In the rows, 128 means zero.
Known rows, with every step that occurs:
P > Q > R: [117 169 131 204 107 112 122  96 144 147 135 190 116 159 138 140 105 166
  81 162  98]
R > F > Q > U > P: [130 130 174  30 162 111 128 107  39 170 125 126 144 111 124 121 156 128
 115 134  85]
A > H > Q > R > F: [102 153 124  81  98 124 117 119 112 137 103 152 108 133 166 141 105 133
 129 171 145]
Q > A > H: [112 105 139 190 172 123 127 106  68 144  68 161 107 169 173 130 119 145
 156 142 130]
A > E: [ 64 105 162  93 147 164 147  77  98 181 138 146 139 148 135 125 141 122
 123 152 134]
F > Q: [104 147 202 124 177 129 115 106  81 165 120 160 131 128 120 137 141 134
 121 164  93]
H > Q > R > F: [129 185 118  39  77 119 126 114 122 146 150 135 116 114 131 129 102 166
  98 161 142]
R > F > Q > U > P > A > E: [105 132 158   5 152 131 129 107  44 172 120 140 153 131 138 122 156  99
 114 129  82]
R > A > H > Q > U > P > F: [140 175 104  63 141 136 127 102  63 178 101 135 124 147 152 149  89 138
 115 178 104]
R > F > Q > U > P > A: [135 140 160  30 156 112 125 115  44 158 119 135 142 126 136 122 145 115
 118 134  82]
R > F: [149 100 164  59 141 121 135 109  75 141 119 111 124 129 142 118 137 136
 133 145 134]
H > Q: [118 157 136  69  95 126 130 106 121 163 162 129 109 122 136 143  93 165
 108 169 148]
H > Q > U: [114 168 137  62  94 126 137  94  97 178 165 124 116 119 109 126  91 166
  81 159 150]
U > R > F > Q: [152  93 224  89 190  90 122 125 106 146 125 126 135 110 136 134 164  93
  96 120 130]
D > Q > U > P: [119 130 129 123 124  94 136  72  87 194 196 127 129 112 101 128 128 160
  70 173  74]
U > P > A > H: [108 120 103 132 158 110 140 107  91 150 132 165 115 156 197 151 108 123
 179 155  89]
A > H: [ 96 101 163 161 159 132 128 103  93 145  92 153 108 153 166 139 119 122
 155 171 137]
D > Q > A: [136 122 135 169 131 102 118  91  94 164 147 140 116 141 124 131 127 168
  85 169  93]
D > Q > U > P > A > H: [111 130 115 131 122  97 127  85  87 178 169 145 123 134 130 135 117 132
  85 180  74]
R > A > H > Q > U > P: [126 196  84  74 131 130 129  96  62 190 111 143 122 136 141 153  96 141
 109 176 119]
U > R: [140  90 203 160 185  95 141 105 134 152 150 133 121 122 133 133 136 118
 103 131 152]
P > Q > R > A > E: [109 202 103 163 109 137 122  87 127 171 121 195 134 170 130 145 111 151
  62 167  93]
A > H > Q > R: [ 88 163 126 122 106 129 119 112 123 146 112 165 104 137 160 145  96 140
 128 179 144]

Rows:
[130 113 175  78 171 118 107 126  44 140  62 144 129 142 161 129 154 118
 139 135 103] | R > F > Q > A > H
[135 141 150 185 142 100 123  96 113 171 112 167 124 160 136 148 110 118
  46 144 121] | P > Q > U > R > A > H
[131 108 197 147 179 103 150  88  96 173 151 127 129 121 100 110 130 126
  74 125 150] | Q > U > R
[139 163 150 102 189 122 128 104  73 167 126 156 141 135 148 140 124 152
 143 162  34] | U > P > F > Q > R > A
[123 131 159  40 160 113 119 120  40 153  96 143 138 134 155 128 145  99
 130 139  84] | R > F > Q > U > P > A > H
[ 94 131 138 105 113 129 121 113 112 150 114 147 103 140 171 153  97 131
 136 177 151] | A > H > Q
[110 199 120  91  85 124 128 105 135 156 162 152 111 119 123 134  91 175
  98 171 139] | H > Q > R
[108 147 118 107 112 130 119 124 114 130 109 163 101 169 185 150  81 111
 140 175 139] | P > A > H > Q
[101 124 159 109 129 113 127 109 111 162 122 141 109 129 151 143 104 115
  99 154 163] | A > H > Q > U > R
[136 123 193  47 158 122 116 119  62 148 105 128 135 121 132 127 154 123
 123 148 104] | R > F > Q
[120 162 138 164 111 106 118  86 129 161 173 154 121 123  98 125 124 167
  70 193  89] | D > Q > R
[135 158 129 151  99 107 119 106 130 137 124 173 120 154 145 135 116 156
  82 152  99] | P > Q > R > F
[119 125 110 155 129  95 140  93 116 172 167 164 122 143 172 161 115 164
 127 149  71] | U > P > Q
[126 126  93 176 136  90 137  95 100 169 147 171 120 155 182 157 116 175
 130 131  67] | U > P > Q > A
[133 106 168 115 197 113 130 109  66 159 123 147 133 143 172 139 129 152
 165 141  41] | U > P > F > Q > A
[122 139 149 172 115 113 131  86 105 169 140 161 121 158 124 132 105 155
  65 151 108] | P > Q > U
[107 169 123  78 155 168 139  78  70 195 114 144 144 154 117 133 130 128
 102 168 123] | R > A > E
[131 238  94  76  91 132 124 103 117 168 145 153 117 124 112 139  86 177
  83 180 133] | H > Q > R > A
[135 155 145 101 132 121 134 104  98 135 121 144 125 128 123 107 131 155
 119 150 121] | Q > R > F
[123 130 170 113 184 117 130 105  88 157 138 155 136 131 156 135 127 152
 155 155  39] | U > P > F > Q > R
